What can hang from each mark:
Q117: Q273 Q429 Q816 Q873
Q917: Q117 Q914
Q432: Q914
Q958: Q914
Q873: Q117 Q410
Q273: Q117
Q914: Q428 Q917 Q958
Q410: Q273 Q429 Q873

Each row was made from one small tree. Brackets hold a mark, then the marks that hang from it, in the order of their numbers. Every link used is in the known rows. Write each row's tree.
(in the rows, 128 means zero)
Known rows:
[Q432 [Q914 Q917]]: [160 122 141 109 145 126 129 175 104 126 123 103 145 131 142 147 110 140
 121 147 117 149  88 124]
[Q117 Q273 Q429]: [123 110 126 117 110 110 122 174  98 124 129 110 169 150 142 180 120 148
 110 121 113  90 135 135]
[Q917 [Q117 Q429] [Q914 Q428 Q958]]: [141 125 141 151 110  95 107 155 108 134 129 136 120 120  86 169 125 128
 153 126 118 162 153 139]
[Q958 [Q914 Q428 Q917]]: [144 165 115 108 135 148 129 153  91  85 106 125 129  87 112 158 116 127
 123 137 119 149  80 134]
[Q917 Q117 [Q914 Q958]]: [136 134 141 128 120  96 121 143 128 167 136 137  79 147 109 137 108 121
 136 144 139 156 192 130]
[Q914 Q917]: [149 146 140 109 131 136 132 134 124 147 136 116 129 123 139 139 129 107
 123 134 115 141  84 132]
[Q873 [Q117 Q273] [Q410 Q429]]: [172  66 181 119  96 111 104 168 128 148 117 120 153 150 121 188 119 205
 147  96 161  98 128  98]
[Q914 Q428 [Q917 [Q117 Q873]] Q958]: [157 158 166 139 113 182 125 146 110 150 138 104 116 117 108 123 157 101
 177 128 111 160  88 127]
[Q873 [Q117 Q429] Q410]: [170  75 183 147 111 105 113 149 138 159 131 133 147 141  83 175 112 150
 144  86 144 130  99  90]
[Q873 [Q117 Q273]]: [136 111 142 127  93 119 132 165 123 142 117 110 136 173 124 146 128 163
 139 117 152 114 158 136]
[Q273 [Q117 Q429 Q816 Q873]]: [134 101 209 139 102 151 153 159 105 157 146 160 164 169 110 187 147  83
 107  94 108  98 143  85]
[Q273 [Q117 [Q873 Q410]]]: [153 104 192 137 127 162 113 145 131 155 152 160 144 139  82 138 127 119
 159  99 127 109 128  59]
[Q273 Q117]: [135 142 146 139 121 128 108 122 133 160 130 165 136 138  90 149 133 110
 151 115 139 140 150 113]
[Q917 [Q117 Q816 Q873] [Q914 Q958]]: [132 108 194 121 103 139 165 165 112 157 152 135  81 179 132 133 130 106
 104 138 119 122 200 102]
[Q410 Q273]: [135 105 136 116 109 133 118 157 133 123 104 138 119 121 133 141 133 150
 126 137 153 118 144 128]
[Q873 Q410]: [152 109 145 124 130 130 109 128 136 128 142 139 126 121 112 126 115 152
 137 117 125 125 105  94]
[Q914 Q428 [Q917 Q117] Q958]: [164 180 136 137 111 148 101 124 123 155 129 118 103 111  99 133 147 119
 178 130 120 189  88 146]
[Q914 Q428 [Q917 [Q117 [Q873 Q410]]] Q958]: [180 141 182 134 114 185 106 145 118 150 151 113 113 112  92 122 144 130
 186 114 107 158  65  93]
[Q117 Q273]: [120 129 115 113 110 126 125 160 109 116 128 112 140 151 148 139 126 156
 119 135 122 100 150 136]
[Q410 [Q273 [Q117 Q816]] Q429 Q873]: [140  64 229 116  92 144 125 161 116 165 104 166 152 125 140 200 145 161
 127 118 166  90 146 102]
[Q273 [Q117 Q816]]: [136 140 168 131 101 133 128 121 127 157 137 180 126 164 104 156 141 109
 120 115 130 138 161 104]
[Q273 [Q117 Q873]]: [128 124 176 141 124 160 133 145 122 156 139 150 148 146  98 138 140  94
 149 110 129 112 148  95]
[Q117 Q273 Q429 [Q873 Q410]]: [141  71 174 114 114 144 126 197  94 118 150 104 178 150 136 168 116 157
 117 104 100  58 111  83]
[Q410 [Q273 Q117] Q873]: [127  97 184 131 111 145 110 159 122 163 114 152 142 117 111 151 130 143
 160 128 165 108 144 115]
[Q432 [Q914 Q958]]: [140 126 115 134 160 128 102 151 125 105 113  98 122 124 114 127 108 153
 149 152 129 147 130 105]

Write each row's tree:
[156 179 110 130 141 162  95 112 130 102 126 103 120  85 108 123 148 115
 172 143 104 168  58 130] => [Q914 Q428 Q917 Q958]
[152  57 206  96  95 158 142 183  99 113 142 119 160 159 170 177 136 185
  95 108 112  53 131  71] => [Q117 Q273 Q816 [Q873 [Q410 Q429]]]
[118  85 180 109  92 150 167 196  80 114 144 108 170 181 167 176 139 132
  76 115  92  58 144 108] => [Q117 Q273 Q429 Q816 Q873]
[148  33 240 122  80 138 151 174 125 158  93 128 138 137 154 186 144 186
 123 114 185  91 134 117] => [Q410 Q273 Q429 [Q873 [Q117 Q816]]]
[136 106 180 116  79  93 163 161 107 166 143 168  91 184 138 153 121 130
  81 129 130 141 204 134] => [Q917 [Q117 Q816] Q914]
[174 158 138 138 126 138  99 163 103 135 116 108 122 117 100 141 128 152
 177 144 123 197  92 137] => [Q432 [Q914 Q428 [Q917 Q117] Q958]]
[140  77 216 125  83 156 139 188 110 151 121 169 155 162 113 199 152 104
 104 103 133  87 160  83] => [Q410 [Q273 [Q117 Q429 Q816 Q873]]]
[125  66 207 131  82 122 160 184  90 152 131 100 167 184 152 182 128 168
 105 107 132  74 132 128] => [Q410 [Q873 [Q117 Q273 Q429 Q816]]]
[144 145 130 146 110 112 109 140 117 127 129 141  92 122  92 130 129 139
 164 142 129 172 168 142] => [Q917 Q117 [Q914 Q428 Q958]]
[161  45 219 125  82 141 126 206 112 175 129 145 142 144 111 180 124 153
 127  95 145  99 136  89] => [Q917 [Q117 Q429 [Q873 [Q410 Q273]]]]
[179  46 214 125  74 118 122 178 138 148 112 156 125 160 104 194 129 170
 110  92 158 115 126  81] => [Q873 [Q117 Q429 Q816] [Q410 Q273]]
[166 158 113 133 155 151  93 154 110  83 113  91 135  92 110 132 129 150
 171 155 105 176  61 122] => [Q432 [Q914 Q428 Q917 Q958]]
[131  53 189 114 117 138 124 170 119 136  96 114 153  87 162 175 130 181
 135 131 167  82 114 128] => [Q410 Q273 Q429 Q873]
[158 105 175 145 114 145 112 163 115 121 150 135 101 120  84 118 126 148
 172 125 116 142 146  90] => [Q917 [Q117 [Q873 Q410]] [Q914 Q428 Q958]]
[179  69 214 109  84 130  91 155 141 157 111 197 134 133 108 212 138 172
 125 103 164 113 147  65] => [Q873 [Q410 [Q273 [Q117 Q816]] Q429]]
[138 109 166 120  73 125 151 165 116 138 123 124 123 200 140 154 140 161
 108 118 140 109 170 126] => [Q873 [Q117 Q273 Q816]]
[136  58 218 118  82 130 155 175 100 153 115 101 160 167 170 186 136 194
 116 109 155  73 140 127] => [Q410 Q429 [Q873 [Q117 Q273 Q816]]]
[139 122 180 135 100 117 126 136 115 163 136 176 153 163 100 198 137  99
 107  99 118 125 145 101] => [Q273 [Q117 Q429 Q816]]
[144 140 102 152 154 143  88 147 116  64 106 104 135  99  98 120 129 168
 179 149 119 164 105 119] => [Q432 [Q914 Q428 Q958]]
[152 120 179 125  77 154 142 210  64 151 140 101 179 150 137 182 148 130
 135 107  96 112  96 150] => [Q914 Q428 [Q917 [Q117 Q273 Q429 Q873]]]
[170  70 204 137  93 113 132 147 133 155 137 147 137 167  99 181 123 149
 111  84 133 126 110  81] => [Q873 [Q117 Q429 Q816] Q410]
[127 127 146 132  96 143 129 194  87 111 137 110 117 150 121 130 137 149
 156 144 114 115 189 132] => [Q917 [Q117 Q273 Q873] [Q914 Q428 Q958]]
[124  86 195 124  82 139 161 172  99 145 131 103 140 184 156 141 134 176
 118 121 142  86 147 129] => [Q410 [Q873 [Q117 Q273 Q816]]]
[163  40 241 116  62 148 145 204 107 171 133 157 131 169 127 186 135 153
  95  95 137  94 146  80] => [Q917 [Q117 Q429 Q816 [Q873 [Q410 Q273]]]]
[131 105 185 146 122 145 131 160 109 163 141 146 173 144  94 179 135  84
 138  95 118 101 132  94] => [Q273 [Q117 Q429 Q873]]
[123  87 197 101  64 125 185 215  75 150 153 136 115 215 169 153 127 144
  74 133 116  85 226 124] => [Q917 [Q117 Q273 Q816 Q873] Q914]
[155  43 217 108  92 159 141 194 113 118 133 142 144 144 138 175 136 148
  90 107 119  74 115  66] => [Q117 Q429 Q816 [Q873 [Q410 Q273]]]
[153 127 190 124 120 154 137 164 112 197 147  95 130 143 120 170 133  77
 137 114 108 134  95 112] => [Q914 [Q917 [Q117 Q429 Q873]] Q958]
[160 141 177 143 113 166 124 159 102 158 139  99 143 115 103 163 151  93
 166 110 100 149  71 125] => [Q914 Q428 [Q917 [Q117 Q429 Q873]] Q958]
[133  64 220 143  98 125 164 154 109 165 132 117 154 158 133 172 129 138
 114 100 137 104 110 119] => [Q410 [Q873 [Q117 Q429 Q816]]]
[122  90 171 133 102 132 141 172 105 150 123  90 151 159 140 135 120 177
 150 122 153  90 137 137] => [Q410 [Q873 [Q117 Q273]]]
